Each row was made from one path, in order. Every step used is in the known rows, and no mark comes twice. Write each row's path.
Known rows
F/C/N/M/B: [-64 -29  -3  38  -7 -26 -28  -2  22  40  17 -62   6  15 -13  -4  37 -47
  40  15  35   0  12 -36]
B/M/N/C: [-61 -17   2  48 -25 -28   5 -11   3  28   1 -54  25  10 -13 -31  39 -46
  40 -46  47 -17   3  -8]
B/N/C/X: [-41   6  -8  32 -15  -3  20 -15  -4  33  16 -24  15   9  -2 -30   6 -40
  37 -23  35  20  11  -7]
M/N/C: [-39  -1   7  37 -14 -21  -1 -13 -13  27  14 -49  42  11  -3 -16  21 -55
  41 -44  35 -17  11 -25]
M/B/N/C/F: [-21 -11  16  58  12 -21   5 -21  27  27  39 -30   7  40  -2 -44  26 -31
  57  -7  30   5  26 -10]
N/C/F/Z: [-18 -10  30  58   2 -32  13   6  16  17  30  -9   4  15   3 -32  21 -44
  52 -32  27 -11  25 -42]
Y/X: [-23  -7  -6  30 -13  -2   4   7   0  -4  23 -16  11  29  -8 -24  19 -46
  33 -10   5 -15  -7 -18]
X/C/N/M/B: [-70 -33 -11  14   2 -23 -15  10  16  17  20 -63  26  34 -28 -19  30 -33
  55  13  44   4  -4 -18]
Y/X/C/F/Z: [-25  -6  26  49   3  -5  23  32  -5  -8  41  10   4  41  -7 -42  23 -33
  56 -30  22 -20  19 -15]
Y/X/C/N/M: [-71 -31 -22   9  -5  14  -6  29   1  -8  20 -37  26  31 -38  -8  30 -51
  52 -13  45  -7 -15  -5]
C/N/M/B/K: [-51 -31 -26  39  -7 -19   5  19   9  43  13 -55   7  31  -8  -8  25 -31
  55   2  44  24  13 -25]
B/M/N/C/X: [-72  -4 -17  41 -46 -21  14  -8 -16  29  -2 -39  27  -1   0 -33  28 -36
  16 -40  60  -1   7   2]
R/K/B/M/N/C: [-46  -4 -13  43 -26 -27 -13 -20 -11  32   5 -59  41  22  -9 -36  38 -52
  45 -27  58   3   6 -21]
F/C: [ -7  -8  12  28   1 -15  -4  -3  -8  32  12 -22  -5  -4  14  -4  32 -47
  26 -11  20 -17  20 -27]
B/K: [  2  -7 -22  29   1 -10  31  17 -16  30  15 -21  -4  21  10 -13  18 -29
  44 -19  30  10  17 -17]
R/K: [ 18   5 -25  21 -11 -23   0  -6  -4  28   3 -36  15  18   2 -29  16 -45
  15   1  34   6   1 -28]
N/C: [-17 -17   3  23  -5 -21  -3 -12   3  17  13 -39  28   5  -4 -14  10 -49
  45 -28  27  -7   7 -33]
F/C/N: [-31  -7  15  21   0   3 -13   9 -10  26  22 -33   7 -17   3  12  35 -56
  14  -5  29  11  21 -16]
C/N/M: [-54 -24 -28  14   6 -17  -3  12  26  16  20 -46   5  15 -24  -1  39 -52
  35   0  44   1 -18 -29]
R/K/B/M/N: [-39   6 -26  36 -10 -31   2 -13  -3  31  13 -48  12  35  -4 -41  60 -42
  30  -5  48   1  -3 -15]
R/K/B: [ 14   7 -25   8   9 -22 -11 -15  -6  19  25 -35  18  32   9 -26  26 -42
  39  18  24  15   0 -40]
X/Y: [-23 -23 -26   9  -1  -1   0   6  12  17  33 -37   0   8   2 -17   0 -35
  41   8  11 -17 -18  -7]
B/M/N/C/F: [-42 -19   0  57 -12 -27  12 -10   8  17  15 -32  13  24   1 -36  49 -31
  33 -39  59 -22  16   5]
B/M/N/C/X/Y: [-84 -22 -33  33 -52  -1   3   1  -7  34  12 -48  23  -8  -2 -33   2 -31
  28 -24  48  -8  -9  21]
N/C/X: [-30  -5 -12  21 -29 -12  11  -5 -13  21  10 -28  28  -6   5 -20   0 -36
  23 -22  38   7  10 -17]
Y/X/C: [-28 -11   0  10  -7  12   8  18 -25 -17  23 -15  28  38 -16 -26  13 -35
  51 -22  21 -20  -1   1]

Which path is each row?
[-82 -35  -9  22 -16  -6 -20  15   8   5  25 -55  33  44 -33 -23  24 -39
  57   8  36  -2  -4 -13]
Y/X/C/N/M/B
[-13 -15  -1  23   4   9  16  18 -16 -22  33   6  16  47  -4 -33  27 -21
  42 -16  35 -22  10  15]
Y/X/C/F
[-36 -14 -40   7 -24   5   9   9  -1  20  28 -27   3  -5  11 -21 -10 -26
  21  10  22  -3 -13   4]
C/X/Y
[-37  -5  40  80   9 -36  10  -7  32  34  43 -22  -6  38  -8 -54  24 -41
  68 -20  17   5  32 -34]
M/B/N/C/F/Z
[-45 -16  -3  48   0 -28   4 -14   9   8  30 -31  16  31   7 -33  55 -32
  50 -26  56 -16  16  -5]
K/B/M/N/C/F
[-40  -9  14  52   1 -22  -5 -26  19  40  25 -54  18  35 -14 -37  13 -46
  65 -10  16  10  17 -24]
M/B/N/C
[-54 -35 -20  22  -3  -8   8  28 -10  36  12 -52  22  38 -16 -12  22 -23
  65  -8  56  21  18  -9]
X/C/N/M/B/K
[-42  10 -10  22  -3  -2   9 -19  -5  26  34 -22  18  19   4 -29  14 -43
  52 -10  30  26   9 -13]
K/B/N/C/X
[ -9  -2  20  53  15 -35  22  13  24  15  39   2 -18  22   7 -36  34 -35
  42 -13  19 -13  16 -36]
C/F/Z
[-21   4  -6  22 -24  -8   8  -2 -23  37   9 -12   0 -13  23  -9  21 -35
   5  -8  32  -4  24 -13]
F/C/X
[  2   5  -7  41  17  -8   0 -23   9  20  37 -21  14  42   5 -38  28 -44
  56  -7  43  19  22 -18]
R/K/B/N/C/F
[-44 -21 -29  10 -36   5  -3   3 -10  24  21 -38  27 -14   8 -17 -23 -32
  33 -10  31  -2  -5  -2]
N/C/X/Y
[-35 -20 -23  24   8 -35   4  -5  25   4  24 -30 -14  29  -3 -32  55 -27
  46  10  30   0 -16 -18]
K/B/M
[-36 -12 -23  15 -29  12   0   8 -17  35  20 -24  -2 -18  21 -10  -4 -31
  16   5  23  -6   7   4]
F/C/X/Y
[-56  -3 -14  36   0 -34   7 -11   7  20  24 -40   4  32  -2 -34  67 -36
  41 -10  34 -12  -9 -12]
K/B/M/N
[-49   9  -7  28 -34 -12  12  -9 -27  31   8 -36  40  -4   7 -19  12 -40
  20 -38  47  -1  13 -13]
M/N/C/X
[-50  -9   5   3  -9  29  -6  29 -25 -15  31 -25  37  21 -25 -13  18 -45
  39 -13  31   8  -1  10]
Y/X/C/N
[-56  -7 -13  46 -16 -33  15  -3   9  28   9 -42  -3  22  -9 -36  60 -36
  25 -25  41 -22  -8  -3]
B/M/N
[-21  -3   6  47   0 -19   7 -10  -5  14  27 -28  28  19   8 -23  34 -37
  35 -37  49 -19  23 -11]
M/N/C/F
[-33   1  34  68   0 -34  14   8   4  25  31 -16  15  18   1 -34  31 -47
  49 -45  33 -18  29 -34]
M/N/C/F/Z
[-41  -9 -31  27  35 -19   8 -11  44  26  39 -31 -22  58 -18 -26  49 -47
  81   9  24  -3 -21 -36]
K/B/N/M
[-42 -12 -30  34  21 -20  16  -5  42  31  23 -33 -24  45 -25 -28  41 -48
  63  -6  28 -11 -19 -27]
B/N/M
[-51   2  -1  43 -22 -16   7 -23   5  42  19 -40  19  18  -2 -40   5 -35
  42  -8  29  23  16 -12]
M/B/N/C/X
